Known rows, with every step that occurs:
N -> D: [-3.06 -0.27 -1.90  1.10  0.84  1.67 -0.43  1.07  4.80  1.17 -1.00  3.15
  4.41  0.16  3.95  2.24  0.25 -0.16  1.54  1.21  0.41  4.30 -1.08  1.53
  4.01  0.27  0.55  2.20 -0.08  1.74]
F -> W -> Y -> L -> N -> M: [-1.51 -0.63  0.75  0.83  3.75 -0.73 -1.85  1.79  3.49  1.50 -1.09  2.23
  1.11 -0.27  2.49  1.56  4.00 -1.85  0.73 -0.45 -0.71  5.00  0.14 -0.30
  2.34  0.72  0.04 -0.49  0.71  3.37]
F -> W -> Y -> L -> N -> D: [-6.92  0.04 -3.54  0.30  1.92  0.53 -0.51  1.10  3.40  1.20 -0.98  2.72
  3.83  0.12  4.08  2.53  3.02  0.78  2.30 -0.36 -1.39  5.42  0.51 -0.45
  3.28  0.57  0.53  1.44  0.99  1.37]
F -> W -> Y -> L -> N -> D -> C: [-3.59  0.41 -2.22  1.36 -0.07  1.37  0.28  0.38  1.84  1.64 -0.88  1.03
  3.23  0.25  3.21  1.70 -1.72 -0.40 -0.11 -0.63 -1.84  5.83 -1.66  0.39
  4.83  0.49  1.12  1.06  1.28  2.92]
Y -> M -> N -> D -> F -> W: [ 0.26 -1.60  1.64  1.57  1.45  0.23 -0.54  1.98  4.33  0.64 -1.00  1.87
  1.46  0.35  1.58  0.51 -6.04  0.16  0.98  0.77  1.66  4.75 -0.02  0.90
  1.82  0.49 -0.25  2.24 -1.67  2.60]
T -> Y -> L: [-0.32 -0.58 -2.25 -0.04  4.69 -0.45 -1.07 -0.89  2.94  0.21 -2.45 -0.13
  0.98  0.39  0.80  0.17  0.23 -0.60  1.34 -1.70 -0.72  2.52 -0.23  2.19
  3.02  0.75  0.02  0.25  0.46  0.88]
F -> W: [ 0.62 -1.97  0.80  0.70  2.75  0.76  0.01  2.34  2.95  1.16 -0.63  1.27
  3.05 -0.07 -0.73  0.29 -4.95 -0.98  0.82 -0.99  1.02  6.89 -0.11  1.01
  2.15  0.67 -1.04  1.60 -0.83  1.15]
C -> T -> Y -> L -> N -> M: [-0.24 -0.59 -0.26  0.84  4.11 -0.75 -2.62  1.42  3.80  1.93 -1.50  2.24
 -0.27 -0.04  3.13  2.10  5.15 -2.33  1.36 -0.03 -2.32  3.42 -0.45  0.94
  3.22  0.42  0.38 -0.27  1.05  3.07]
M -> N -> D: [-2.43  0.74 -2.44  1.54  0.59  1.72 -0.54 -0.19  4.90  1.45 -0.85  3.59
  4.85  0.13  5.48  2.22 -1.30  0.66  1.64  0.72  1.78  3.18  0.86  1.23
  3.26  0.46  0.55  1.37  0.28  2.64]
C -> T -> Y -> M -> N -> D: [-1.64  0.55 -1.70  1.43  0.85  1.31 -0.66 -0.06  4.54  2.04 -1.46  2.87
  1.78  0.09  5.96  2.61 -0.13 -0.14  2.01  1.42  0.46  0.92 -0.14  1.60
  3.41  0.41  0.37  0.80  0.12  2.58]
L -> N: [-4.42  0.12 -2.03  0.74  2.87  0.55 -0.53  0.74  4.33  2.07 -0.28  2.58
  2.75 -0.71  3.54  1.39 -0.09 -1.53  1.06 -1.94 -2.37  6.24 -0.84  0.07
  2.72  0.64  0.14  0.02  0.91  2.69]
L -> Y: [ 3.82 -0.36 -1.77 -1.25  1.56  0.86 -1.65  1.73  4.55  1.54 -1.37  2.00
  0.10 -0.80  2.23  1.89 -1.69 -2.16 -0.08 -2.05 -1.00  0.56 -0.25  1.72
  3.02  0.53  0.47  0.71  0.51  1.50]
D -> F: [ 2.26 -1.42  1.42  1.18  1.93  0.36 -0.74  0.22  5.78 -0.19 -1.55  1.69
  0.76  0.29  1.73  0.02 -5.87 -1.07 -0.36  0.22 -0.24  2.63 -1.59  2.23
  2.70  0.36  0.88  2.09 -1.44  3.52]
W -> F: [ 0.98 -1.06  0.95  0.33  1.77  0.64  0.48  0.49  5.34 -0.35 -0.83  2.36
  2.49 -0.33  1.02 -0.29 -3.91 -3.49 -0.17 -0.06 -0.48  5.07 -2.14  1.51
  2.13  0.93 -0.46  0.34 -0.86  3.75]
M -> N -> D -> C -> T: [ 2.11 -0.56 -2.18  1.31  0.47  1.90  0.26 -0.78  2.19  2.05 -1.26  1.39
  2.15  0.55  3.80  2.46 -2.80 -1.00  0.33  1.15 -3.53  2.60 -1.15  2.53
  5.10  0.15  0.94  2.34  0.56  1.90]
F -> W -> Y: [ 1.22 -1.28  1.05 -0.61  2.53  0.96  0.61  2.17  2.18  1.05 -1.65  0.66
  2.33 -0.40  0.20  1.42 -3.61 -1.06 -0.33 -2.25  0.21  2.36  0.61 -0.46
  2.39  1.13 -0.51  0.05  0.09  1.90]
Y -> M -> N -> D: [-3.13  0.74 -1.19  1.86  0.59  1.44 -0.27 -0.69  4.95  1.62 -0.95  3.22
  3.78 -0.06  6.05  1.94 -0.94  0.06  1.67  1.51  1.90  3.15 -0.14  1.23
  2.78  0.50  0.24  0.78 -0.20  3.09]
W -> Y -> L -> N: [-5.48  0.28 -2.91 -0.25  3.93 -0.32 -0.13 -0.61  2.93  1.11 -1.17  1.25
  2.47 -0.54  3.17  1.12  2.21 -0.58  1.14 -2.55 -3.10  5.07  0.34 -0.61
  2.17  0.95  0.24 -0.41  1.50  2.18]
F -> W -> Y -> M -> N -> D -> C: [-0.70  0.65 -0.20  2.14 -0.95  2.05  0.58 -0.11  2.42  1.91 -0.93  1.04
  2.90  0.04  4.11  1.52 -4.82 -0.76 -0.60  0.21  0.48  3.93 -1.69  1.02
  4.33  0.54  0.79  0.43  0.49  3.91]
M -> N -> D -> F -> W -> Y -> L: [-1.37 -0.64 -1.34 -0.11  3.24 -0.46  0.02 -1.00  2.49 -0.54 -2.24  0.33
  2.68  0.48  1.57  0.45 -1.55  1.22  0.78 -1.15  0.14  2.81  2.05  0.12
  1.80  1.03  0.09  1.06  0.03  1.52]
M -> N -> D -> Y: [ 2.53  0.90 -2.70  1.11  1.02  0.72 -0.62  1.13  4.34  1.74 -1.93  2.17
  1.83  0.69  3.89  1.78 -2.03 -0.35  0.87 -0.37  0.74 -0.81 -1.16  0.79
  3.00  0.01  0.27  0.70  1.67  2.94]
Y -> E: [ 1.00  0.34  1.36  0.64  2.65  0.28 -2.13 -0.44  4.86  0.65 -1.46  0.75
  3.19 -0.23  1.92 -0.40 -4.19 -2.76  1.27  0.17  0.35  3.07 -3.39  2.89
  1.83  0.81 -0.62  1.62 -1.45  2.46]
W -> Y -> E: [ 1.82  0.51  1.57 -0.24  2.35  0.40 -1.77 -0.12  4.04  0.48 -2.11  0.13
  2.53 -0.43  2.14  0.29 -3.55 -2.58  0.50 -0.77 -0.17  0.53 -2.59  1.78
  1.86  1.15 -0.43  0.71 -0.95  2.73]
D -> N: [-3.30 -0.17 -3.16  0.23  2.50  1.45  0.65 -1.10  4.68  1.57 -1.55  1.96
  4.50  0.15  2.44  0.21 -2.85 -2.06  0.44 -1.67 -0.74  3.88 -0.27  1.41
  2.58  0.52  0.34  0.22  0.40  4.53]

Rows:
[-0.98 -0.37  0.30  1.09  1.91  0.54 -0.57  0.80  3.42  2.72 -1.81  0.66
 -2.26 -0.42  4.07  2.08  0.28 -2.79  1.15  0.66 -2.68  0.76 -3.92  1.99
  4.01  0.39  0.12 -0.56  0.06  2.85]	L -> N -> D -> C -> T -> Y -> M
[-1.72 -1.16 -1.09 -0.36  3.41 -0.48  0.08 -0.36  2.36 -0.66 -2.28  0.12
  2.57  0.47  0.81  0.52 -0.85  0.88  0.71 -0.88 -0.43  3.38  1.22  0.40
  2.16  0.92  0.10  1.42 -0.15  1.08]	N -> D -> F -> W -> Y -> L
[ 3.82 -0.12 -2.34  0.66  1.77  1.50 -1.26  1.09  2.63  2.44 -2.24  0.97
 -1.22  0.44  2.96  2.89 -2.15 -1.61  0.71 -0.83 -2.24 -1.71 -1.09  2.73
  5.23  0.32  0.92  0.51  1.26  2.00]	M -> N -> D -> C -> T -> Y
[-1.64 -0.24  0.36  0.83  3.71 -0.52 -1.91  1.02  4.00  1.53 -1.20  2.24
  1.04 -0.36  3.26  1.63  4.75 -1.99  0.59 -0.46 -0.99  4.24 -0.17  0.00
  2.62  0.66  0.34 -0.77  0.91  3.81]	W -> Y -> L -> N -> M
[-2.80  0.50 -0.71  1.36  0.58  1.33  0.02  0.26  4.13  1.62 -1.07  2.77
  3.29 -0.15  5.32  2.21 -1.49  0.34  1.45  0.87  1.89  2.59  0.49  0.35
  2.52  0.65  0.00  0.50 -0.14  2.80]	F -> W -> Y -> M -> N -> D
[ 1.83  0.96  0.19  0.88  1.70  0.59 -0.55 -1.35  4.74  1.98 -1.10  1.82
  0.70 -1.01  5.03  0.82 -4.08 -1.58  0.29 -0.90  1.45  0.94  0.54  1.30
  1.20  0.86 -0.29 -1.15 -0.19  3.67]	L -> Y -> M -> N
[-4.10  0.40 -3.66  0.31  4.02 -0.82 -0.60 -0.33  3.38  1.36 -1.28  1.29
  1.89 -0.08  2.91  0.57  1.73 -0.87  1.40 -2.42 -2.93  4.69 -0.72 -0.16
  2.12  0.50  0.09 -0.01  1.80  2.15]	D -> Y -> L -> N
[ 2.72 -0.42 -1.59  0.78  0.15  1.55 -0.07 -0.50  2.26  2.36 -1.40  1.29
  0.45  0.08  4.40  2.64 -2.37 -1.68  0.37  1.27 -3.81  1.14 -1.46  2.54
  4.83  0.18  0.97  1.86  0.47  1.87]	L -> Y -> M -> N -> D -> C -> T
[ 0.57 -0.60  1.81  0.92  2.96  0.30 -0.54  0.78  4.39  1.99 -1.95  0.40
 -1.64 -0.72  2.54  0.62 -1.49 -2.93  0.85 -0.09  0.17  1.12 -3.67  2.16
  2.71  0.64 -0.60 -1.34 -0.74  3.04]	T -> Y -> M
[ 1.42 -0.86  0.82 -0.08  1.54  0.82  0.11  1.85  3.17  0.63 -1.81  1.34
  1.70  0.05  1.79  1.75 -4.74  0.37 -0.26 -1.40  0.84  0.75  1.45 -0.60
  2.30  0.96  0.20  0.71 -0.26  2.70]	M -> N -> D -> F -> W -> Y
[ 1.48 -1.49  1.06  0.87  1.01  0.12 -1.08  2.60  4.41  0.79 -1.14  1.99
  0.55  0.14  1.73  0.99 -5.65  0.08  0.93  0.22  1.28  3.33  0.34  0.79
  1.89  0.48 -0.07  2.20 -1.42  2.42]	L -> Y -> M -> N -> D -> F -> W
[-5.02 -0.37 -2.02 -0.08  3.83 -0.79 -0.41  0.22  2.98  0.68 -1.27  1.05
  1.64 -0.25  2.33  0.89  0.41 -0.08  1.02 -2.51 -2.83  5.09  0.74 -0.77
  1.90  0.93  0.22  0.24  0.88  2.22]	D -> F -> W -> Y -> L -> N
[ 2.31  0.80  0.27  1.75  1.77  0.87 -0.23 -1.63  3.57  2.34 -1.50  0.84
 -0.19 -0.38  4.75  0.95 -4.61 -1.73  0.40 -0.49  0.26  0.23 -0.64  2.02
  2.53  0.76 -0.08 -1.29  0.16  3.92]	D -> C -> T -> Y -> M -> N
[ 2.38 -1.58  1.86 -0.38  2.22  0.63  0.34  2.18  2.90  0.43 -1.88  0.61
  1.26 -0.13  0.19  1.21 -4.95 -0.55 -0.68 -1.87  0.06  1.32  0.29 -0.30
  2.20  0.98 -0.05  0.63 -0.48  2.35]	D -> F -> W -> Y
[ 0.06 -0.60 -3.24  0.08  3.56  0.03 -0.96 -0.99  1.98  0.66 -2.62 -0.18
  0.49  0.76  1.66  1.26  1.07 -0.43  1.50 -0.43 -2.62  1.77 -0.44  2.63
  4.37  0.47  0.60  1.27  0.90  0.54]	N -> D -> C -> T -> Y -> L
[-5.75  0.13 -4.62  0.36  2.29  0.50 -1.23  0.81  3.66  1.57 -1.34  2.88
  2.26  0.26  4.81  3.08  4.16  0.31  2.71  0.20 -2.88  3.67 -0.09  0.76
  4.22  0.35  0.85  1.70  1.32  1.15]	C -> T -> Y -> L -> N -> D
[-3.52  0.12 -3.68  0.24  3.74 -0.27 -0.94 -0.30  2.48  1.75 -1.41  0.74
  0.37 -0.06  2.95  1.41  1.80 -1.05  1.45 -2.31 -4.44  4.24 -0.62  0.75
  3.61  0.63  0.57 -0.02  1.77  1.89]	D -> C -> T -> Y -> L -> N
[ 0.48 -0.21  0.84  1.38  0.55  0.55 -0.60 -0.15  5.80  0.25 -1.82  2.38
  0.96  0.37  4.87  1.33 -4.20  0.24  0.27  1.20  0.90  0.24 -0.63  1.01
  2.62  0.42  1.18  1.53 -1.10  4.35]	W -> Y -> M -> N -> D -> F
[ 1.93  1.00  0.39  1.83  2.05  0.35  0.15 -1.46  4.27  1.91 -1.41  1.25
  1.04 -0.38  4.57  0.13 -4.78 -1.37  0.39 -0.62  1.80  0.80 -0.73  1.09
  1.09  0.68 -0.63 -1.35  0.16  4.29]	D -> Y -> M -> N
[ 0.70 -0.62  0.94  1.01  1.80  0.77 -0.38  0.59  3.27  2.44 -2.09  0.42
 -1.96 -0.28  3.50  1.72 -0.76 -2.79  0.97  1.14 -1.90  0.36 -4.05  2.66
  4.05  0.43  0.01 -0.33 -0.39  2.53]	N -> D -> C -> T -> Y -> M
[-0.87 -0.82  1.27  0.86  3.60 -1.01 -2.06  1.84  3.98  1.19 -1.28  2.13
  0.33 -0.10  2.39  1.40  2.95 -1.69  0.57 -0.27 -0.90  4.43 -0.05 -0.29
  2.19  0.58  0.35 -0.08  0.32  3.86]	D -> F -> W -> Y -> L -> N -> M
[ 0.65 -0.21  0.47  1.65  0.84  0.42 -1.29  0.46  6.15  0.50 -1.87  2.49
 -0.02  0.51  4.59  1.33 -4.28  0.04  0.79  1.26  1.09  0.01 -1.00  1.86
  3.01  0.30  1.20  1.55 -1.04  4.14]	T -> Y -> M -> N -> D -> F
[ 1.96 -0.35 -2.77  0.36  1.89  1.28 -1.47  1.89  2.57  2.70 -2.04  1.06
 -1.48  0.36  2.74  3.21 -0.40 -1.93  1.07 -1.08 -3.76 -0.58 -1.96  2.28
  5.64  0.27  1.03  0.57  1.52  1.62]	L -> N -> D -> C -> T -> Y
[-5.81  0.09 -3.19  0.36  4.13 -0.42 -0.48 -0.87  3.53  1.12 -0.76  1.64
  2.86 -0.40  3.02  0.62  1.83 -0.61  1.58 -1.95 -2.72  7.01 -0.02  0.21
  2.18  0.74  0.13  0.21  1.05  1.92]	Y -> L -> N
[-0.11  1.06 -0.95  2.36 -0.81  2.05 -0.13 -0.40  3.15  2.08 -1.13  1.17
  1.84  0.16  4.71  1.59 -4.20 -1.15 -0.19  0.28  0.40  2.87 -2.55  1.98
  4.91  0.38  1.15  0.19  0.73  4.16]	T -> Y -> M -> N -> D -> C
[-0.27  0.61 -3.30  0.82  1.39  0.44 -0.71  2.28  4.26  1.98 -1.73  2.33
  1.44  0.53  3.80  2.10  0.47 -0.79  1.15 -0.68 -1.22  0.68 -2.36  0.14
  3.42 -0.12  0.41  0.81  1.96  2.65]	L -> N -> D -> Y
[-3.27  0.74 -2.84  1.70  0.07  1.49 -0.48  0.17  2.68  1.82 -1.04  1.19
  2.28  0.35  3.94  1.83 -1.01 -0.85  0.19 -0.47 -1.96  4.75 -2.58  1.43
  5.47  0.32  1.42  0.87  1.51  3.06]	T -> Y -> L -> N -> D -> C
[-7.39  0.30 -4.13  0.80  1.99  0.62 -0.77  0.21  4.31  1.15 -0.84  3.12
  4.18  0.14  4.91  2.22  3.53  0.47  2.36  0.29 -1.49  5.95 -0.22  0.38
  3.54  0.37  0.69  1.70  0.89  1.62]	Y -> L -> N -> D
[ 1.54  0.40  1.83  0.23  1.57  0.16 -2.22  0.66  4.23  0.39 -2.05  0.64
  2.43 -0.04  2.44  0.56 -5.24 -1.32  0.86 -0.26  1.12  0.19 -1.26  1.12
  1.46  1.08 -0.33  1.55 -1.34  3.01]	M -> N -> D -> F -> W -> Y -> E
[-1.83  0.94 -1.71  1.14  0.30  1.29 -0.80 -0.11  5.01  1.81 -1.05  3.27
  2.56 -0.27  6.19  2.38 -0.57 -0.15  1.53  1.01  1.52  1.70  0.22  1.15
  2.95  0.44  0.45  0.70  0.06  2.85]	L -> Y -> M -> N -> D
[ 1.35  0.26  1.90  1.35  1.91  0.39  0.32 -1.05  3.97  1.26 -1.44  1.08
  0.98 -0.58  4.09  0.41 -5.99 -0.77  0.05 -0.82  1.89  1.10  0.81  0.39
  0.78  1.09 -0.44 -1.09 -0.76  4.37]	D -> F -> W -> Y -> M -> N
[-0.37 -1.17  0.49 -0.27  1.69  0.62  0.02  2.69  3.12  0.77 -1.67  1.42
  1.54 -0.15  1.60  2.05 -2.90 -0.15  0.06 -1.69 -0.64  1.85  0.52 -0.98
  2.55  0.90  0.26  0.78  0.08  2.50]	L -> N -> D -> F -> W -> Y
[ 0.40 -0.06 -3.63  0.34  3.36 -0.02 -1.11 -1.55  2.01  0.82 -2.52  0.06
  0.59  0.78  2.44  1.30  0.36  0.01  1.57 -0.64 -2.04  1.25  0.43  2.52
  3.97  0.58  0.62  0.95  1.09  1.11]	M -> N -> D -> C -> T -> Y -> L
[ 1.80 -0.52 -1.25  1.47  0.49  1.69  0.49 -0.89  2.25  2.27 -1.31  1.13
  1.49  0.34  4.20  2.18 -2.58 -1.46  0.42  1.74 -3.38  2.50 -1.89  2.51
  4.77  0.18  0.72  1.91  0.19  2.12]	Y -> M -> N -> D -> C -> T
[-2.63 -0.54 -1.10  0.70  1.37  0.02 -0.95  0.47  5.31 -0.02 -1.75  2.43
  1.39  0.45  4.02  1.61 -1.18  0.57  0.80  0.34 -1.56  2.27 -0.56  0.46
  3.09  0.37  1.55  2.18 -0.27  3.25]	W -> Y -> L -> N -> D -> F
[-1.42  0.18  0.20  1.37  1.82  0.00  0.13  0.94  4.38  2.26 -1.66  1.32
 -0.09 -0.33  4.44  0.99  0.10 -2.14  1.07  0.75 -0.87  1.60 -4.19  0.74
  2.36  0.22 -0.41 -0.54  0.18  3.44]	L -> N -> D -> Y -> M
[-0.37  0.39 -3.44  0.63  3.28 -0.60 -0.37 -1.39  3.19  0.19 -2.35  0.63
  2.52  0.91  2.70  0.20  0.19  0.62  1.42 -0.53 -0.19  1.87  0.14  1.26
  2.35  0.31  0.12  1.13  1.24  1.77]	M -> N -> D -> Y -> L
